Each row was made from one path, in order. Every step used is in the known rows, and no mark comes twice. Write each row's path.
Known rows:
L -> B -> G -> K -> D: [-24.7 -13.2  13.0  -2.7  19.8  -2.8  18.1  16.6 -16.3  -1.2  16.7   8.0
  18.6  16.5   8.8  27.2  -1.3 -18.7   1.1   3.7  -1.3   5.7  10.8  12.1]
M -> K -> G -> B -> L: [-37.1 -22.6  29.5 -16.3   7.6 -11.6  13.7  15.3 -13.6  43.0 -14.9  -1.6
  -2.0   5.1  -3.6 -17.1  -9.6 -50.0   0.0  18.2  10.2  13.6  12.8 -31.7]
M -> K: [-30.3 -19.1  27.5  -9.5  22.2  -3.7  16.6  28.0  -7.9  34.5  -6.6   1.6
  10.0  -4.3  -7.0  -3.2  -2.4 -16.5  -9.5 -14.2 -16.1  -2.4  -0.7 -22.0]
M -> K -> W: [-20.1 -23.9  30.5 -22.8  20.0   7.9  12.5  31.8  -9.8  10.0 -14.4   7.8
  18.6   4.5  -2.4  -7.3  -4.2 -16.8   4.8 -10.1   5.2  -6.6   0.6 -11.8]
W -> K -> G -> B -> L: [-36.8 -25.1  21.1 -16.6   4.2  -2.6  26.4   8.3 -25.8  12.9 -13.4  -4.6
  -1.9   5.3  -5.9 -17.6  -6.4 -31.0  -5.1  29.3  24.4  19.3  18.5 -54.5]
U -> L -> B: [-43.6 -21.4  15.6   7.3  -4.9   2.7  23.0   6.7  -4.6  59.0  18.7   3.1
 -25.3   8.1 -11.8  13.4   0.1   1.2  -7.6   1.7  14.7   1.4  10.4 -19.6]
D -> W -> K -> M: [-22.4 -13.8  24.8 -32.5  16.4 -21.4  28.8  25.6 -21.1  -0.9 -16.9  -2.5
  18.9   4.2   5.1  -1.8  -9.1  14.7 -11.7  17.8 -15.0   7.0   6.8 -35.1]
U -> B -> L: [-36.8 -15.2  25.7 -19.2   5.3  24.2  24.1   8.1  -8.7  20.6  12.2 -11.9
 -16.5   8.1  -2.0  -0.4 -10.6  -6.1   3.9   4.1   8.7   2.1  14.5 -61.4]
B -> L: [-20.7 -13.8  26.1 -10.5  15.7  11.1  28.5  13.7  -5.7 -28.5  -3.7  -6.0
 -13.8  -3.9  -5.0  -2.4  -3.4   2.6  -1.5   9.1  13.4  -5.0  11.3 -48.3]
K -> G -> B -> U: [-28.0  -8.5  13.4 -12.4  13.6  -1.8  20.9  11.4 -27.1  14.5  -6.3  -9.6
  20.2   8.8   7.7  -3.2 -11.2 -40.5   9.5  10.7  17.0   5.2  11.6 -51.3]
G -> K -> W: [-23.5 -23.6  19.6 -25.2  11.7  10.8  17.5  24.6 -19.4 -19.3 -12.3   1.1
  26.6   6.7   5.0  -1.4   0.5  -7.3  22.1  -4.8  17.3 -13.3   2.0 -17.0]
W -> K: [-31.1 -22.3  17.5  -8.7  19.0   8.0  28.9  21.0 -18.1   5.7  -5.7  -0.4
   9.8  -3.7  -8.1  -4.4   1.0   1.4 -15.2  -1.9  -1.5   3.8   6.3 -46.5]
M -> K -> W -> D: [-14.8 -19.9  30.6 -16.7  35.2   7.8  23.2  25.2  -9.6 -38.3 -13.5  18.1
  31.1  16.8  -6.3 -14.4   1.2   3.0  -8.2 -18.2  -4.0  -0.9  -4.3  -4.8]
L -> B: [-27.7 -14.8  10.9  -0.1  19.0   2.7  21.4   9.3  -8.4  47.3   9.3   4.4
 -13.9   1.4  -4.0  11.1   0.2  -6.1 -13.5  -4.5   8.2  -3.5   4.1 -24.9]
M -> K -> G: [-26.8 -18.0  26.1  -3.5   6.8   3.3  15.0  29.8 -10.4  43.2 -12.7   7.8
  14.6  -3.2 -11.3  -6.5 -14.6 -35.3  -9.0  -3.6 -19.0   3.3   1.8 -19.9]
D -> W -> K: [-37.1 -12.8  21.6 -21.1  33.0  -5.5  31.5  25.8 -18.7  44.4  -8.7  -6.5
  23.3   6.5   5.9  -6.0  -7.0  16.6 -26.1  14.7  -0.8   4.8   4.7 -49.9]
G -> K -> D: [-33.0 -18.3  17.1  -5.3  17.7   4.5  20.2  23.2 -14.6 -46.9  -6.7   3.2
  31.7  -3.7   6.2  14.5   8.3  -9.4  10.9  -9.5  -4.4  -6.0  12.9 -17.1]
U -> B -> G: [-31.8 -10.2  21.4 -15.8   7.9  22.1  31.8  19.6 -20.2  50.8  20.7   0.1
  -3.1  28.5   4.4  16.4 -17.6 -15.9  -7.6   6.1  -4.3   5.1   5.8 -40.5]
L -> B -> G -> K -> W: [-17.8 -19.4  17.1 -23.2  15.6   3.9  16.9  17.7 -23.3  23.4  11.7   7.9
  13.1  27.9   8.0  10.8  -8.5 -19.5  10.7   8.4  21.1  -0.9  -0.7   8.9]
U -> B -> G -> K -> W: [-33.2 -19.8  22.7 -36.3   2.6  23.0  20.7  22.8 -28.6  28.7  14.2   0.2
  23.6  36.2  12.3   8.7 -15.5 -21.8  21.1   5.7  11.5   0.5   3.4 -16.7]
M -> K -> G -> B: [-40.2 -22.9  21.6 -10.2  10.2 -14.0  14.9  22.5 -20.8  69.2 -16.6   7.0
  10.8   7.3  -2.7  -6.1  -7.0 -53.4  -6.1   5.3  -0.1   9.9   5.0 -23.4]
D -> K -> G -> B: [-41.6 -14.2   9.9 -23.2  11.4 -10.7  18.3  13.7 -33.9  60.3  -9.3   4.1
   4.6   7.7  -6.6  -0.9  -1.7 -14.0   4.4  19.7  22.5  12.2  11.9 -39.3]

Write each row's path:
[-34.0 -18.6  22.3 -17.8  18.6  -6.7  27.1   5.0 -14.7   0.2  -6.4  -7.2
 -19.1   6.6   3.9  -3.1   5.5 -15.8   1.8  19.0  34.0   1.0  15.4 -49.2]	G -> B -> L
[-33.8 -17.0  19.7   5.3  -2.8   2.1  28.8  11.4 -10.2  59.6  26.2   6.7
 -24.5  25.3  -6.6  20.6  -9.9  -3.3 -13.3  17.5  14.1   9.1   7.3  -7.8]	U -> L -> B -> G
[-34.4  -9.7  30.0 -14.5  37.8 -11.9  18.0  35.3  -4.7  18.0 -13.6   4.7
  36.5   4.5  13.9   5.3  -4.6  -2.4 -14.1   1.8 -15.3   0.3  10.3 -12.8]	M -> K -> D -> W
[-25.0  -6.2  15.1 -14.7  39.0   2.2  31.4  13.1 -19.9 -24.8   2.0   9.6
  17.1  11.8 -14.5  -5.0   6.8  42.9 -12.6  -6.5  -3.0   5.9   1.4 -31.0]	W -> D -> K
[-47.4 -15.5  20.7 -11.3   6.8  -7.3  23.7   5.6 -19.5  15.6   9.4 -17.6
   4.8  14.3   4.0   3.2   1.0 -15.4  12.8   7.4  26.4   4.8  14.7 -46.0]	G -> B -> U -> L
[-19.0  -5.2  12.2  -7.2  27.9   3.8  15.7   6.5 -11.5  27.0  19.0 -12.4
   5.1  -0.2   2.8   4.7  -8.1  -8.4   0.9  -9.2   6.3  -2.0   4.5 -32.8]	L -> B -> U
[-19.0 -19.1  20.9 -20.0  27.4  11.7  27.8  17.1 -17.5 -70.3  -9.7  12.0
  38.6  19.8   1.2  -7.2   5.5  10.2   8.9 -12.1  10.8  -7.1  -2.7 -10.0]	G -> K -> W -> D
[-28.8 -14.5  22.9 -34.3 -10.5  -3.2  20.2  19.8 -28.4   5.7  12.9  -1.7
  10.3  25.7   6.0  18.7 -15.9 -23.7  19.4   4.7 -25.4   7.2   4.4 -14.1]	U -> B -> G -> K -> M
[-15.3 -22.0  21.2 -20.8   2.8  -9.2  25.7  21.2 -20.9 -38.0 -14.7   3.0
   5.7  -4.8 -10.7   1.4  -0.9   0.1  -2.7   0.8 -19.2   5.8   8.1 -31.0]	W -> K -> M
[-19.6 -16.8  18.0 -35.8  21.6  13.1  17.8  23.4 -23.9  -2.1  -7.4   6.1
  13.2   4.9  -6.4  -2.0   0.2  22.4  14.6   4.6  22.7  -4.3   6.3 -28.0]	D -> K -> W
[-15.6 -12.3  18.8 -33.0   8.7 -15.1  17.0  19.5 -23.5 -18.9  -8.2   3.1
  -0.6  -5.0 -13.4   7.1   0.7  20.2  13.4   3.4 -10.7   2.4   8.4 -22.8]	D -> K -> M
[-49.0  -5.1  23.4 -28.0  21.3   3.6  26.3  26.9 -23.1  38.1  16.2  -4.4
  44.0  36.7  28.4  21.7 -16.2  -8.4   0.8  17.1  -8.6   8.1  12.6 -20.6]	U -> B -> G -> K -> D -> W
[-10.9  -7.4  18.9 -27.0  23.5 -12.1  28.0  12.5 -22.5 -70.5  -5.8  14.3
  11.6   9.4 -16.3   0.5   5.6  40.0   0.0  -4.6 -17.3   7.9   3.8 -16.6]	W -> D -> K -> M
[-36.5 -17.2  13.2  -6.6   5.1  -0.6  27.1  14.8 -24.0  33.3 -14.4   6.9
   1.5   9.9   1.4   3.6  -3.9 -38.5  -2.9  15.6  18.7   3.1  11.6 -40.5]	K -> G -> B
[-28.0  -0.3  11.8 -23.7  34.6  -7.9  23.7   4.3 -35.3 -14.2   1.4  -1.1
  37.6  19.9  -3.7 -14.4  -4.1   2.0   2.9   8.3  11.8  19.4   7.5 -40.8]	W -> D -> K -> G -> B -> U
[-34.4 -25.1  20.8 -15.7  -8.3   5.4  18.5  14.1 -18.5  33.7  20.7   6.6
   1.7  32.7  -0.3  13.0  -7.8  -9.4  15.0  16.1  27.8   4.6   6.3  15.1]	U -> L -> B -> G -> K -> W
[-28.8  -5.4  21.2  -9.5  33.5   0.3  30.8  27.4  -8.8 -12.1 -10.1   4.0
  27.4   7.9  17.6  15.4  -1.8  10.6 -12.8  12.5   3.6  -4.8  14.9 -33.7]	K -> D -> W
[-31.3  -4.8  24.5 -19.6  31.0 -10.7  29.1  33.5 -20.0 -14.8  -0.4   0.8
  45.5  24.2  25.2  19.8  -9.5   0.4  -4.5  22.4  -4.2   1.5   8.6  -6.9]	B -> G -> K -> D -> W
[-13.7 -13.7  16.7 -22.5   2.0 -23.5  16.4  14.2 -22.6   3.2  10.0   4.6
  -0.9  16.2   2.3  20.8  -9.7 -20.2   9.2   7.2 -15.7   5.1   1.4  15.4]	L -> B -> G -> K -> M
[-10.3 -13.2  24.3 -21.5  28.1  10.7  34.5  22.1 -24.4 -69.7   0.7  16.1
  36.9  38.0   6.1   0.8  -3.5   6.4   2.5   1.8   7.4   0.0  -4.5   2.2]	B -> G -> K -> W -> D
[-44.7 -14.7  19.3  -5.6  -8.4  -1.1  22.2   8.2 -23.3  26.6   4.6 -11.0
   9.9  14.3   0.0  -1.4 -10.5 -34.4  15.3  18.5  22.9  11.0  17.2 -44.8]	K -> G -> B -> U -> L
[-22.4  -5.6  14.2  -8.9  23.8   8.9  29.9  14.9 -22.7 -18.1  -3.2  16.2
  22.0  11.0 -19.9  -8.0  -5.1  22.3 -11.9   4.1  -6.9  11.9   3.5 -29.3]	W -> D -> K -> G
[-40.2 -20.0  18.1   4.7  -1.8  -1.2  20.3  13.7 -13.5   3.9  26.3   7.7
   7.6  22.4   0.8  28.4  -0.5 -11.6   4.4  10.3   6.9  11.4  16.2  16.5]	U -> L -> B -> G -> K -> D
